Each row was made from one small tree. The marks that hang from a mark follow it in brackets, in alphabetical order. Every link used is in the known rows. Write each row's tree.
In the rows, zero is written as 128.
Known rows:
L[J[M[B H] Z[G]]]: [157 104  99  80  94 121 150  84  97 167 137 153 106  83 160  90]
J[M Z]: [143 114 153 109 111 106 142 125 126 113 134 136 130 126 160 140]
H[M[B[Z[G]] J]]: [118 151 157 124 106 104 182  50 133  63 130 112  96  98 173 106]
G[N]: [106  95 166 130 102 107 153 138 111  76  94 129 153 149 132 139]
B[M[J[Z]]]: [154 139 142 158 127 131 127  77 131  81 142 103 108 120 137 121]
Z[G]: [ 92 108 153  95 110 134 160 126  86  89  90 113 140 140 120 126]
Z[B[M[H J]] G]: [134 119 126 127 111 159 155  63  69  96 104  97  91  90 140  94]
N[G]: [ 98 101 165  74 116 111 160 130 130  86  88 102 160 183 136 128]
L[J[Z[G]]]: [110 116 123  79 122 123 155 115  84 131 144 126 137 159  98 116]
J[M[B H] Z[G]]: [157 103  97 103  87 137 162  96 119 161  96 151 110  76 170 115]
Z[B[M[H J]] G[N]]: [134 122 119 155  96 155 162  80  56 104  88 117 103  95 121 118]
B[M]: [125 113 165 134 117 136 143  97 116  63  95 109 133 111 140 108]
H[M]: [108  96 187 120 107  90 153  96 116  47 129 113 128 120 172 114]
M[B J[Z[G[N]]]]: [129 135 102 153  91 120 170 107 111 134 109 137 132 139 118 156]
J[M Z[B G]]: [125 126 122  95 106 126 188 128  79 150 111 136 132 137 129 159]
L[J[Z]]: [127 102 142  86 129 101 142 109 120 108 163 122 139 167 129 103]
H[M[B]]: [120  93 169 129  90  84 173  78 140  64 115 123 132 106 189 109]

Which tree is each row?
[153 107 143 102 116 120 151  49 188  70 119 104  91 105 204  64]
M[B[Z] H J]
[153  90 117 110 121 121 154  79 138 111 146 104 103 146 168 105]
M[H J[Z[B]]]
[135 131 109 138  78 119 179 132  98 159  89 169 143 109 130 170]
J[M[B] Z[G[N]]]
[116 137 125 157  96 101 191  97  68 114 141 131 121 140 119 170]
H[M[J[Z[B G[N]]]]]
[142 106  99 111  89 137 181 129  69 168  92 161 124 111 131 153]
J[M[H] Z[B G[N]]]
[155 134  99 169 105 164 132  85  84 124 106 132  99  85 110 125]
B[M[H J[Z[G[N]]]]]
[174  87 117 108  93 116 149  90 158 138 114 146 112  85 200 103]
J[M[B H] Z]
[142 123 125 106  85 135 179  99 118 127  67 161 112  71 168 113]
J[M[B[Z[G[N]]] H]]
[105 117 106  97 108 117 195 129  57 153 124 144 154 181  78 147]
L[J[Z[B G[N]]]]
[123 104 114 138  95 166 183 104  56 118  52 133 128  96 111 121]
Z[B[M[H]] G[N]]
[134 131 161 112 118 105 162  68 181  61 125 101 110 133 185  95]
M[B[Z] J]
[144 118 132  80  98 140 173  82 136 119  79 140 101  67 187  90]
J[M[B[Z[G]] H]]
[163  90 136  99 109 122 129 106 131 121 129 137 109  96 181 111]
J[M[H] Z]
[140 124 128  86  92 119 167  88  98 134 109 163 109  75 159  89]
L[J[M[B[Z[G[N]]] H]]]
[138 123 124  95 110 142 163  57 150  92 104 109  88  98 174  75]
M[B[Z[G]] H J]
[119 134 132 129 110 104 184  78  83 104 156 111 109 140 138 146]
H[M[J[Z[B G]]]]
[128 112 175 146  95  73 150  57 137  49 152 106 107 100 200 105]
H[M[B J]]
[143 107 102  90  97 119 172 117  48 173 135 161 121 117 121 129]
L[J[M[H] Z[B G[N]]]]
[141 150 134 147 116 166 145  70  97  82  90 123  88  75 128 100]
B[M[H J] Z[G[N]]]
[141 109 143 101 110 103 175 120 118 126 130 131 134 146 160 149]
J[M Z[B]]
